What can hang from each mark
Q299: Q755
Q123: Q47 Q365 Q704 Q755
Q755: Q123 Q299 Q365
Q47: Q123
Q704: Q123 Q193
Q365: Q47 Q123 Q193 Q299 Q704 Q755
Q193: Q365

Every row comes from one small tree of marks. Brackets hold a mark, then the marks that hang from it, in the order of their numbers. Every link used is in the known rows. Which tree was each row made from?
Known rows
(Q299 (Q755 Q123 (Q365 Q704))): [ 2.28 -0.67  0.07 -0.28  4.04  1.30  0.33 -0.22  1.18 -2.01  0.77  2.06
  0.72  0.18 -0.37 -0.27  3.97 -0.60 -0.63  0.74  3.37  1.39  0.99 -2.50]
(Q365 Q47 Q193): [-1.09 -0.40 -0.38  1.77  0.47  1.42 -1.53 -1.40 -0.72 -1.25  0.05  0.48
 -0.19 -1.01 -1.77 -0.13  1.17 -1.13 -1.50 -0.51 -3.29 -0.72  0.08 -0.59]
(Q755 (Q365 (Q123 Q47) Q299 Q704)): [-0.07 -2.80  0.12  0.98 -1.26 -1.35 -1.48  0.82  1.72 -4.34 -0.67  0.37
 -1.93 -0.18  0.10  1.84  3.53  0.23  1.84  0.27 -1.64 -0.18 -1.41  1.95]
(Q123 (Q365 Q704 (Q755 Q299))): [ 0.29 -3.08 -0.60  3.03  0.03 -2.14 -0.27 -1.24  1.13 -3.07 -1.59  0.96
 -0.81 -0.05 -1.90 -1.37  1.36  1.59 -0.42 -1.05  0.84 -1.43  0.68  0.88]
(Q704 (Q123 Q47 Q755)): [-2.40  0.34 -0.13  2.01  0.61 -1.58 -2.19  0.41  4.51 -0.58  1.48  0.48
 -2.57 -2.48 -2.47  2.54  1.61 -0.69  2.73  1.48  1.80  0.19 -2.55  0.03]
(Q755 Q299 (Q365 Q123 Q193 Q704)): [ 0.92 -4.56  0.01  2.41 -0.54 -1.82 -0.81 -1.00  0.49 -3.35 -0.78  1.68
  0.57  0.81 -0.71 -0.61  2.94 -0.55 -0.12  0.88 -0.70 -0.38  0.68  2.24]
(Q299 (Q755 (Q123 Q47 Q704) Q365)): [-0.49  1.43  1.11 -2.51  1.96 -2.08  0.42  1.22  5.26 -0.22  0.94 -0.67
 -1.65 -2.31  0.02 -1.14  2.73 -1.77  2.06  1.04  4.45  1.38 -0.50 -0.75]
(Q299 (Q755 (Q123 Q47) (Q365 Q193))): [ 0.05  0.86  1.73 -1.08  2.81 -1.53 -0.24 -0.05  2.55 -0.49  0.27 -0.53
  0.15 -1.39 -1.42  0.00  2.95 -1.86  0.22  2.12  1.91  2.42 -0.59 -0.17]
(Q299 (Q755 Q123 Q365)): [ 1.17  0.50  1.16 -0.20  4.43  1.18  0.22 -0.97  2.59  0.11  0.95  1.36
  2.11 -1.48 -0.98 -0.70  3.35 -1.36 -0.08  0.45  4.63  0.79  0.58 -2.41]
(Q193 (Q365 Q123 Q704)): [-0.11 -1.96 -0.82  3.16 -1.49 -1.90 -1.32  0.58  0.05 -4.62 -0.50  3.69
  0.34  0.29  0.71  0.83  1.85  0.08  0.32 -1.79 -1.58  0.06  1.88 -1.84]
(Q755 (Q123 Q704) Q299): [-1.36 -0.63  1.76  1.15  0.26  0.31  0.20  0.29  4.45 -0.47  0.25 -0.41
 -0.47 -0.51 -0.67 -2.56  1.44 -1.18  1.11 -0.98  2.54 -1.04  1.93  0.63]
(Q755 (Q123 Q47 (Q365 Q299) (Q704 Q193))): [-4.30  2.69 -0.51  1.23 -2.66 -3.89 -0.48  2.34  4.47 -2.15 -0.97 -2.88
 -4.57 -0.82 -0.82 -1.79 -0.69 -2.99  1.95  0.25  0.95 -0.42 -0.47  1.84]
(Q123 Q365): [-0.96  1.38 -0.62  2.25  0.49 -0.07 -2.08 -0.78  2.16 -2.03 -0.37  1.13
  1.28 -2.10 -1.80 -2.36  0.59 -0.10  0.67 -0.05  1.59 -1.46  0.51 -2.22]
(Q123 Q47 (Q704 (Q193 (Q365 Q299 Q755)))): [-4.02 -0.29 -0.88  2.58 -3.04 -5.85  0.33  1.43  4.21 -2.58 -0.30 -0.89
 -3.37 -3.33 -1.52  0.53 -0.19 -1.24  1.07 -2.95 -2.31  0.33 -1.21  2.68]
(Q47 (Q123 Q365 Q704 (Q755 Q299))): [-1.65 -1.62 -2.02  3.07 -2.10 -2.73 -0.22  1.25  5.50  1.02 -0.04 -0.17
 -3.32 -2.39 -1.17 -2.42 -1.04 -0.10  1.06 -0.86  4.30 -0.80  0.48  0.30]
(Q755 (Q365 Q47 Q704)): [ 1.00 -2.96 -1.07  0.37  1.44  2.41 -0.88 -1.59  0.77 -2.68  1.18  1.69
 -0.56  0.11 -0.50 -0.34  2.26 -0.49 -0.58 -0.03 -0.17  0.68  0.20 -1.17]
(Q47 (Q123 Q755)): [-0.35 -0.46 -0.88  4.11  2.23  1.26 -0.77 -0.04  2.95  0.98  1.44  1.53
 -0.72 -1.78 -2.73  0.47  1.08 -0.03 -0.27 -0.62  1.64  1.19 -0.03 -1.79]
(Q299 Q755): [ 0.82  1.10 -0.26  0.50  2.93  1.66 -1.06 -0.45  0.81 -1.10  0.44  1.33
  2.63 -4.25 -1.90  0.15  3.89  0.73 -0.44 -1.02  1.10 -2.20 -0.08 -2.75]
(Q123 (Q704 (Q193 (Q365 Q47 Q299 Q755)))): [-3.67 -1.73 -2.32  3.09 -3.03 -3.87  0.96  0.10  1.64 -1.66 -0.32  0.13
 -3.90 -2.06 -0.42  0.74 -0.96 -2.04 -0.99 -4.58 -3.06 -0.91 -0.29  1.68]
(Q193 (Q365 Q47 Q123 Q704 Q755)): [-0.68 -3.82 -1.24  3.29 -1.49 -3.45  0.29 -0.81 -1.74 -3.26 -1.19  3.34
 -3.04  2.08  1.09  2.68  1.00 -0.46 -1.11 -3.27 -3.20  0.41  1.08 -0.48]
(Q755 Q299): [-0.07 -2.02  1.23  1.96  1.09  2.22 -1.21 -1.43  2.79 -1.26  0.31  0.14
  2.97 -2.90 -2.38 -1.21  2.68  0.81  0.40 -1.17  0.85 -2.36  0.86  0.39]
(Q704 (Q123 (Q755 Q299 (Q365 Q47))) Q193): [-2.08 -4.24 -2.00  2.54  0.38 -1.05 -0.12 -2.22  4.24  1.20  2.04  0.05
 -2.02 -1.76 -2.38  1.50  0.57 -3.21  0.63  0.76  3.99 -0.72 -1.84  2.69]
(Q193 (Q365 (Q299 Q755))): [-0.06 -0.83 -0.64  1.16 -0.85  0.34 -0.89  0.81  1.06 -2.45 -0.43  1.54
  2.27 -5.27 -0.36  1.51  2.65  1.28 -0.60 -3.69 -0.64 -2.30  0.18 -1.81]
(Q123 Q47 (Q704 (Q193 (Q365 Q299))) Q755): [-3.59 -0.35 -1.83  2.21 -3.66 -4.54 -0.69  2.76  5.75 -1.45  0.74 -1.03
 -3.53 -4.20 -1.65  1.38 -0.68 -1.47  2.43 -1.19 -0.72  1.80 -2.42  1.99]
(Q299 (Q755 Q365)): [ 1.47 -0.07 -0.19 -0.15  3.61  1.18 -0.72 -1.24  2.41 -0.65  1.13  1.66
  3.12 -4.21 -1.69 -0.69  3.76  0.08 -0.01 -0.05  3.22 -0.88 -0.39 -2.36]

Write each row's tree
[-1.08 -1.30  3.49  0.50  1.03  0.74 -0.53 -0.32  4.23 -0.74  0.01 -1.87
  0.52 -0.60 -1.70 -0.32  2.46 -0.41  1.58  0.12  1.71  0.11  0.88  1.76] : (Q755 (Q123 Q47) Q299)
[-2.26  0.90 -2.03  0.43 -2.10 -1.22 -1.30  0.16  2.30 -1.38 -0.38  0.15
 -3.05 -1.64  0.20 -2.54 -0.71 -1.32  0.69 -1.04  0.67 -2.01  0.35 -1.60] : (Q123 (Q365 Q47) Q704)
[ 0.56 -3.09 -0.55  0.95  0.10 -0.02 -1.39  0.93  3.99 -2.39  0.87 -0.07
 -2.45 -1.60 -2.00  2.28  2.52  0.96  1.95  1.35 -0.07  2.66 -3.27  1.55] : (Q123 Q47 (Q755 (Q365 Q299 Q704)))
[-2.69 -1.96 -1.38  4.40 -0.83 -4.61  0.69 -1.72 -0.49 -1.06 -0.66  1.99
 -1.74  0.37 -0.62  2.10 -0.11 -2.87 -1.10 -3.12 -2.18  0.01  0.44  0.61] : (Q704 (Q193 (Q365 Q47 Q123 Q755)))
[-1.25  0.37 -2.70  2.36 -0.35 -3.39 -1.59  1.15  2.89 -2.61  0.21 -0.54
 -3.30 -1.02 -3.03  0.46  0.24 -0.81  1.63  2.58  0.87  2.47 -2.31  0.37] : (Q123 Q47 (Q365 (Q704 Q193)) Q755)
[ 0.24 -2.54  2.68  1.24  2.61  1.69  0.09 -1.91  4.62  0.00  0.85  0.25
  2.45 -0.07 -1.47 -2.08  2.17 -1.35  0.73  0.29  4.39  0.57  1.51  0.71] : (Q755 Q123 Q299 Q365)
[-1.08 -0.24 -0.22 -0.15  0.59 -2.49 -1.07  0.84  7.28  0.30  1.93 -0.09
 -2.58 -3.02 -1.96 -0.58  0.92 -1.04  3.55  2.00  3.10  3.10 -2.83  0.45] : (Q123 Q47 Q704 (Q755 Q365))
[-0.55 -1.03 -2.04  3.40  1.17 -0.05 -1.75  0.38  1.89 -2.52  1.42  2.86
 -2.54 -0.44 -1.77  2.08  2.04 -0.08  0.87  0.89  1.12 -0.09 -1.14 -1.44] : (Q365 (Q704 (Q123 Q755)))
[-2.63 -0.55 -0.84  3.50 -1.41 -5.44 -1.02  0.99  3.57 -0.84  0.44  0.84
 -1.37 -1.81 -1.82  2.81  0.19 -2.27  2.29  0.18  0.02  2.69 -1.63  0.94] : (Q704 (Q193 (Q365 (Q123 Q47 Q755))))
[-3.08  0.14 -1.32  4.23 -1.09 -3.08 -1.25 -0.72  1.59 -2.43 -1.42  1.28
 -2.82 -1.37 -1.42  0.56  0.41 -0.23  0.25 -1.83  0.60 -3.87 -0.97  0.38] : (Q704 (Q123 (Q365 Q299 Q755)))
[ 0.01 -1.27 -0.95  2.95 -0.69  1.38 -1.82  0.63 -1.18 -4.76 -0.74  0.88
 -0.49 -0.78 -1.73  0.37  2.57  0.82 -1.42 -0.72 -4.92 -1.11 -0.13  0.37] : (Q365 Q193 Q299 Q704)
[-1.77 -3.16 -1.89  3.10 -0.79 -0.16 -0.42 -0.73 -1.32 -3.48 -0.58  1.41
 -5.18  0.77 -0.22  3.44  2.16  0.14 -1.50 -2.79 -3.31 -3.22 -0.84  1.05] : (Q365 Q47 Q299 (Q704 Q123) Q755)
[-1.74 -0.40 -2.33  5.02 -1.92 -1.70 -1.39  1.13  1.47 -0.32 -1.00  0.26
 -3.05 -1.50 -2.27  0.09 -1.00 -0.22 -1.14 -0.40 -0.64  0.19 -0.99  0.03] : (Q47 (Q123 (Q365 Q193 Q299) Q755))
[-1.14 -0.13  1.53 -0.27 -0.97 -1.12 -0.20  1.88  2.52 -1.92 -0.68 -0.54
 -0.17 -2.98  0.25  2.38  2.42  0.07  0.54 -2.32  0.21  0.24  0.15 -0.55] : (Q193 (Q365 (Q299 (Q755 (Q123 Q47)))))
[-0.36 -1.09  1.25  0.51  2.70  2.34 -0.06 -2.02  2.37  0.23  1.16  0.76
 -0.24  1.33 -0.50 -0.75  1.21 -2.64 -0.21  0.15  2.44  1.65  0.97 -1.13] : (Q755 Q123 (Q365 Q47))
[ 0.25 -1.52 -0.38  3.95  1.67 -2.24 -0.30 -0.79 -1.11 -3.22 -1.04  2.92
 -1.55  1.74 -1.08  1.42  3.05  0.39 -0.36 -1.11 -2.00 -0.51  0.19 -0.37] : (Q365 Q123 Q704 Q755)
[-2.00  0.18 -0.61  2.42 -2.16 -1.46 -1.21  1.46  1.78 -2.43 -0.98  0.70
 -2.06 -1.74  0.35  0.07  2.01 -0.61  1.46 -2.14 -1.82 -3.56 -0.23  0.48] : (Q365 (Q123 Q704) Q299)
[-1.32 -0.41  0.44 -0.34  1.08  0.45  0.38 -0.66  3.74  0.23  1.26  0.47
 -2.62  0.88  0.59 -2.14  0.47 -3.27  0.65 -0.13  2.68  1.26  1.01 -0.87] : (Q755 (Q123 Q704) (Q365 Q47))
[-0.34 -4.99 -2.92  3.73 -0.04  0.85  0.72 -0.30  0.91 -0.02  1.08 -0.38
 -3.45  0.00 -2.15  1.53  1.02 -0.82 -2.03 -1.17 -0.03  0.50  0.36  1.75] : (Q365 (Q47 (Q123 (Q755 Q299))) (Q704 Q193))
[-1.42 -1.86  0.29  3.95 -0.71 -1.40 -0.38 -0.65  1.81 -2.27 -0.68  1.91
  0.58 -2.37 -1.45  1.11  0.91  0.82 -0.52 -4.00 -2.05 -0.53  0.04 -0.02] : (Q193 (Q365 Q299 Q755))
[ 0.95 -3.37 -2.02  1.62  0.93  0.08 -0.89 -0.99  0.52 -1.18  1.10  1.73
 -2.63  0.75 -1.73  1.10  0.99 -1.14 -0.89  1.84 -1.21  3.51 -1.80 -0.04] : (Q123 (Q755 (Q365 Q47 Q193 Q704)))
[-3.72  0.96 -0.96  1.98 -2.83 -3.97 -0.94  2.16  2.88 -2.69 -0.70 -1.73
 -3.57 -2.31 -0.73  0.75  1.69 -2.05  2.22 -0.87 -2.47 -2.42 -1.60  2.94] : (Q365 (Q123 Q47 (Q704 Q193)) Q299)
[-2.73  0.81 -1.50  1.00 -3.45 -3.60 -1.82  2.67  5.49 -1.10 -0.67 -1.58
 -4.96 -3.39 -1.25  0.01 -0.41  0.04  3.24  0.38  0.74 -0.01 -3.12  1.17] : (Q123 Q47 (Q365 Q299) Q704 Q755)
[-2.48 -2.82 -0.53  2.05  0.58 -3.11 -0.81 -0.90  6.72  0.27  2.05 -1.03
 -1.50 -3.03 -3.41  1.32  1.33 -2.35  2.80  2.32  4.69  0.45 -2.71  3.71] : (Q704 (Q123 Q47 (Q755 Q299 Q365)) Q193)
